Each row was made from one walk, in order. Every step used is in the known rows, and no mark comes twice. Write each row's walk.
Known rows:
davez/kofef/tuzafo: |  -51 |  116 | -227 |  -19 | -206 |   55 |  -82 |  -38 | -573 |  -89 |   -1 |  -43 | -240 | -149 |  -68 |   94 |  136 | -157 | -351 |  -26 | -125 | -209 | -258 |
tuzafo/pusomuz/luta/davez: | -281 |  349 |  -26 |  -70 |   56 |  315 | -210 | -160 | -136 |    9 |   71 |  103 | -255 | -514 |  -22 |  -17 |  171 |  -92 | -377 | -176 |  314 |  345 | -229 |
pibo/luta/davez/kofef/tuzafo/pusomuz: |  -82 |  385 | -190 |   10 | -157 |    4 | -382 |  121 | -593 | -126 |  281 |  426 | -228 | -630 |    6 | -106 |  444 | -410 | -526 | -222 |   30 |   97 | -316 |
tuzafo/pusomuz/luta/davez/kofef: | -276 |  384 | -423 |  -19 |   39 |  324 | -383 |  -79 | -142 |    0 |  103 |   90 | -212 | -508 |   36 |  -71 |  213 |  -96 | -440 | -220 |  275 |  163 | -253 |
kofef/tuzafo/luta/davez/pusomuz: |  209 |  416 |  216 |  -92 |  -68 |  147 | -368 |   22 | -534 | -140 |  106 |   -2 | -430 | -342 | -130 | -109 |  226 | -160 | -360 |  -20 |   54 |   64 | -195 |
pusomuz/davez/kofef/tuzafo: |  -64 |  126 | -298 |   -2 | -129 |  100 | -240 |  146 | -530 | -143 |    1 | -257 | -325 | -191 | -128 |   -6 |  447 |  -64 | -316 |  -86 |    5 |  -70 | -270 |
davez/pusomuz: |  316 |  123 |  349 |   14 |   33 |  -38 | -131 |  -73 | -135 |  -87 |  -34 |  257 | -192 |   18 | -118 |   18 |   -9 |  -23 | -125 |   63 |  -43 |  -73 | -192 |
davez/kofef/tuzafo/pibo/luta: |  256 |  148 |  -62 |  133 | -169 | -184 | -159 |   15 | -768 |  -54 |  399 |  334 |  -97 |  -88 | -119 |   64 |  408 | -432 | -276 | -288 | -342 | -214 | -398 |
pusomuz/kofef/tuzafo: |  -18 |  147 |  -90 |  -34 | -150 |   82 | -174 | -410 | -568 | -111 |  -54 |  -12 | -263 | -199 | -240 |  171 |   93 | -114 | -305 |   -7 |   40 |  -77 | -190 |
kofef/tuzafo/davez/pusomuz: |  312 |  148 |  408 |  -16 |    0 |   16 | -173 |  -18 | -514 | -109 |    7 |  -98 | -431 | -231 | -164 | -118 |  466 |  -10 | -393 |  -15 | -138 |   68 | -230 |
davez/tuzafo/pibo: |  430 |  112 |   69 |  -14 |  174 |  110 |   -6 | -133 | -159 |  239 |  170 |  243 |  -29 |  103 | -197 |  136 |  358 |  -74 | -303 | -239 | -170 | -179 | -411 |
pusomuz/luta/davez: | -214 |  239 |  -96 |  -67 |   84 |  133 | -103 |  -72 | -173 |  -34 |   36 |   96 | -221 | -162 |  -37 |   10 |  174 | -168 | -276 | -128 |  328 |  248 | -249 |
luta/davez/tuzafo: |  155 |  243 | -126 | -172 |  120 |  118 | -109 |   34 |  -39 |  123 |   27 |  337 | -135 | -106 | -101 |   21 |  406 | -120 | -470 | -104 |  184 |   28 | -360 |
luta/davez/kofef/tuzafo/pibo: |  -82 |  294 | -268 |  -45 |  -58 |   60 | -230 |   79 | -566 |   56 |   78 |  275 | -395 |  -71 | -137 |  102 |  673 | -214 | -526 | -323 |  -47 | -107 | -376 |
kofef/tuzafo/pusomuz/luta: | -101 |  199 |   98 |  -39 | -165 |  331 |  -92 | -283 | -549 | -105 |   60 | -325 | -277 | -515 |  -66 |  -17 |  -23 | -167 | -356 | -115 |   45 |  167 | -203 |
pibo/luta/davez/tuzafo: |  326 |  272 |  -10 |  -67 |  110 | -114 | -116 |  161 | -179 |   35 |  324 |  581 |   35 | -181 |  -61 | -102 |  463 | -398 | -387 | -147 |  122 |   92 | -388 |
kofef/tuzafo: |  -50 |   64 |  164 |  -64 | -133 |   54 |   63 | -116 | -542 |  -70 |  -29 |  -14 | -257 | -111 |  -98 |  127 |   93 | -150 | -257 |   26 |  -98 |  -41 | -212 |
davez/tuzafo: |  309 |   92 |   -8 |  -74 |  107 |   86 |    6 |  -78 |  -91 |  107 |   76 |  138 |    1 |   -8 | -123 |   67 |  118 |  -52 | -303 |  -39 |  -37 |  -98 | -315 |
tuzafo/luta/davez/kofef: | -169 |  366 | -406 |  -41 |   27 |  194 | -357 |   11 | -224 |   74 |  234 |  200 | -156 | -250 |   22 |   53 |  137 |  -15 | -303 |  -77 |   48 |   35 | -251 |
luta/davez/pusomuz/kofef/tuzafo/pibo: |  288 |  376 |   56 |  -20 |    6 |   20 | -509 | -228 | -491 |  -86 |   -2 |  349 | -496 | -129 | -399 |   31 |  695 | -217 | -469 | -287 |   99 |  -86 | -323 |
pibo/luta/davez/pusomuz/kofef: |  321 |  370 |   70 |   40 |   65 | -245 | -521 | -117 | -177 | -215 |  210 |  711 | -142 | -216 | -237 | -117 |  355 | -304 | -247 |  -90 |  207 |   67 | -275 |

Write each row's walk:
|  252 |  194 |   63 |  -90 |  109 |  277 |  -99 | -173 |  -78 |  153 |   98 |  102 |  -38 | -368 |  -91 |    5 |  128 |   37 | -414 | -101 |  -26 |   -4 | -301 |
davez/tuzafo/pusomuz
|  -59 |   90 | -219 |   57 |   59 |   40 | -161 |   10 | -251 |   97 |   86 |   75 | -124 | -160 |   15 |   73 |  424 |  183 | -338 |  -55 | -119 |   18 | -250 |
tuzafo/davez/kofef
|  -74 |  107 | -334 |   34 |   40 |   64 | -252 |  123 | -154 |  -30 |   37 |  -20 | -138 |  -73 | -100 |   53 |  339 |   67 | -156 |  -62 |   74 |  -21 | -250 |
pusomuz/davez/kofef
|   87 |  309 |  -36 |   32 |  -51 | -147 | -365 | -211 | -698 |  -62 |  312 |  541 | -253 | -263 | -300 |   72 |  695 | -480 | -390 | -354 |   68 |   44 | -366 |
pusomuz/kofef/tuzafo/pibo/luta/davez
|   68 |  291 | -200 |   99 |   46 | -220 | -288 |  147 | -352 |   66 |  419 |  755 |  -73 |  -60 |  -68 |   42 |  609 | -343 | -304 | -359 |  -69 |  -26 | -406 |
tuzafo/pibo/luta/davez/kofef
|  266 |  169 |   84 |  122 |  -96 | -183 | -238 | -364 | -745 |  -75 |  328 |  360 | -140 | -168 | -323 |  119 |  407 | -401 | -217 | -269 | -159 |  -89 | -333 |
pusomuz/kofef/tuzafo/pibo/luta
|  434 |  333 |  448 |   50 |  -32 | -230 | -287 |  152 | -627 | -138 |  332 |  596 | -361 | -148 | -203 | -126 |  684 | -528 | -349 | -287 | -102 |   -7 | -398 |
kofef/tuzafo/pibo/luta/davez/pusomuz
|  605 |  124 |  172 |   84 |  118 | -138 |  -52 |  -18 | -315 |  140 |  482 |  481 |  141 |   16 | -161 |   19 |  399 | -331 | -223 | -302 | -266 | -101 | -438 |
davez/tuzafo/pibo/luta
|   92 |  232 |  254 |    8 |  -27 | -160 | -103 |   86 | -715 |  -18 |  351 |  526 | -278 | -147 | -152 |   34 |  651 | -490 | -366 | -315 |  -62 |  112 | -393 |
kofef/tuzafo/pibo/luta/davez
|  187 |  452 |  -77 |  -19 |   81 |  138 | -611 | -284 | -156 |  -62 |  101 |  232 | -258 | -313 | -239 |  -19 |  136 |    2 | -255 |  -26 |  204 |   42 | -185 |
tuzafo/luta/davez/pusomuz/kofef
|  -90 |  309 | -360 |   14 |  -51 |  154 | -258 |  -11 | -595 |  -20 |  118 |  -48 | -359 | -154 | -127 |   28 |  573 | -356 | -516 | -398 |   68 |  -32 | -381 |
pusomuz/luta/davez/kofef/tuzafo/pibo
|  128 |  269 |  228 |  -68 |  125 |  -27 | -234 |   76 |  -70 |  -81 |  -59 |  455 | -318 |  -72 | -119 |  -47 |  261 |  -84 | -280 |  -11 |  153 |   43 | -246 |
luta/davez/pusomuz
|  -21 |  276 | -217 |    4 | -188 | -178 | -273 |  220 | -658 | -158 |  254 |  444 | -222 | -297 |   -7 |  -73 |  467 | -490 | -449 | -179 |    4 |   12 | -330 |
pibo/luta/davez/kofef/tuzafo
|  352 |  221 |  -62 |  -52 |   98 |  234 | -101 | -160 | -203 |  159 |  222 |  -89 |   51 | -184 |  -67 |   30 |  -59 |   10 | -244 |   -6 | -145 |  -61 | -292 |
davez/tuzafo/luta
|  203 |  176 | -119 |  173 |  -67 | -154 | -280 |  182 | -725 | -102 |  408 |  138 | -181 | -139 | -197 |  -33 |  735 | -396 | -248 | -346 | -198 |  -67 | -411 |
pusomuz/davez/kofef/tuzafo/pibo/luta
|   75 |  121 | -169 |   51 | -136 |   59 | -116 |  -86 | -631 |   41 |   99 |   94 | -266 |   -2 | -163 |  173 |  387 | -179 | -341 | -257 | -281 | -282 | -336 |
davez/kofef/tuzafo/pibo
|   29 |  204 | -285 |   21 | -204 |  200 | -227 | -131 | -671 |  -50 |  179 | -241 | -193 | -316 |  -22 |   64 |  -54 | -107 | -259 |  -14 | -206 | -139 | -207 |
davez/kofef/tuzafo/luta
|  -47 |  218 |  168 |  -31 |   33 | -194 | -102 |  124 | -269 |  -59 |  292 |  650 |  -81 | -178 |  -24 |   10 |  309 | -349 | -217 |  -91 |  107 |  190 | -290 |
pibo/luta/davez
|  435 |  385 |  154 |  110 |  134 | -256 | -547 | -157 | -240 |  -82 |  309 |  813 | -180 |  -94 | -318 |  -41 |  600 | -327 | -235 | -327 |   68 |  -22 | -380 |
tuzafo/pibo/luta/davez/pusomuz/kofef
|  -88 |  201 | -184 |   -3 | -212 |  221 | -219 | -116 | -528 |  -39 |   50 |  -29 | -266 | -482 |  -44 |   56 |  120 |  -62 | -434 |  -84 | -114 | -121 | -231 |
davez/kofef/tuzafo/pusomuz
| -148 |  167 |  121 |  -40 |  114 |  251 | -193 |  -39 | -151 |   22 |   68 |    2 | -224 | -420 | -126 |   51 |  272 |  128 | -182 |  -68 |  157 |  210 | -190 |
tuzafo/pusomuz/davez
|  -67 |  210 |  -64 |   -4 |   22 |  204 | -311 | -492 | -128 |   47 |   30 |  229 | -128 | -448 | -196 |  190 |   -7 |  135 | -239 |  -61 |  102 |   38 | -154 |
tuzafo/pusomuz/kofef
|  157 |  349 |  -20 |  -32 |  122 |  -26 | -481 | -197 |  -55 | -112 |  -90 |  467 | -333 | -128 | -263 |   -3 |  322 |  -37 | -307 |  -41 |  281 |    6 | -219 |
luta/davez/pusomuz/kofef
|  338 |  388 |  104 |   13 |  -85 | -216 | -526 | -102 | -540 | -297 |  164 |  476 | -311 | -316 | -278 | -163 |  456 | -484 | -382 | -117 |  151 |   39 | -257 |
pibo/luta/davez/pusomuz/kofef/tuzafo
| -174 |  314 |  -22 |  -88 |   84 |  198 | -178 |  -81 | -248 |   84 |  174 |  169 | -180 | -260 |   -8 |   74 |  101 |   -6 | -211 |   -7 |  116 |  197 | -198 |
tuzafo/luta/davez
|  281 |  450 | -189 |  -36 |  127 |  102 | -489 | -201 | -144 |   56 |  332 |  588 |   31 | -600 | -170 | -112 |  491 | -290 | -533 | -264 |  256 |  132 | -352 |
pibo/luta/davez/tuzafo/pusomuz/kofef
|  250 |   80 |  352 |   72 | -126 | -193 |   -3 |  -57 | -777 |  -52 |  396 |  329 | -139 |  -84 | -153 |   89 |  357 | -450 | -176 | -242 | -275 |  -33 | -350 |
kofef/tuzafo/pibo/luta
|  405 |  306 |  433 |   88 |  144 | -279 | -306 |  144 | -280 |  -40 |  359 |  823 | -181 |  -24 | -165 |  -81 |  585 | -366 | -218 | -279 |  -42 |   25 | -392 |
tuzafo/pibo/luta/davez/pusomuz
|    4 |  188 |  118 |  -47 | -139 |  211 |  -67 | -209 | -670 |  -23 |  163 | -233 | -222 | -310 |  -56 |   98 | -105 |  -80 | -197 |   47 | -165 |   18 | -174 |
kofef/tuzafo/luta
| -201 |  246 | -369 |  -61 |   27 |   23 | -241 |   92 | -153 |   34 |   22 |  396 | -203 | -125 |   -9 |   78 |  314 |  -44 | -360 | -110 |  153 |  -13 | -280 |
luta/davez/kofef
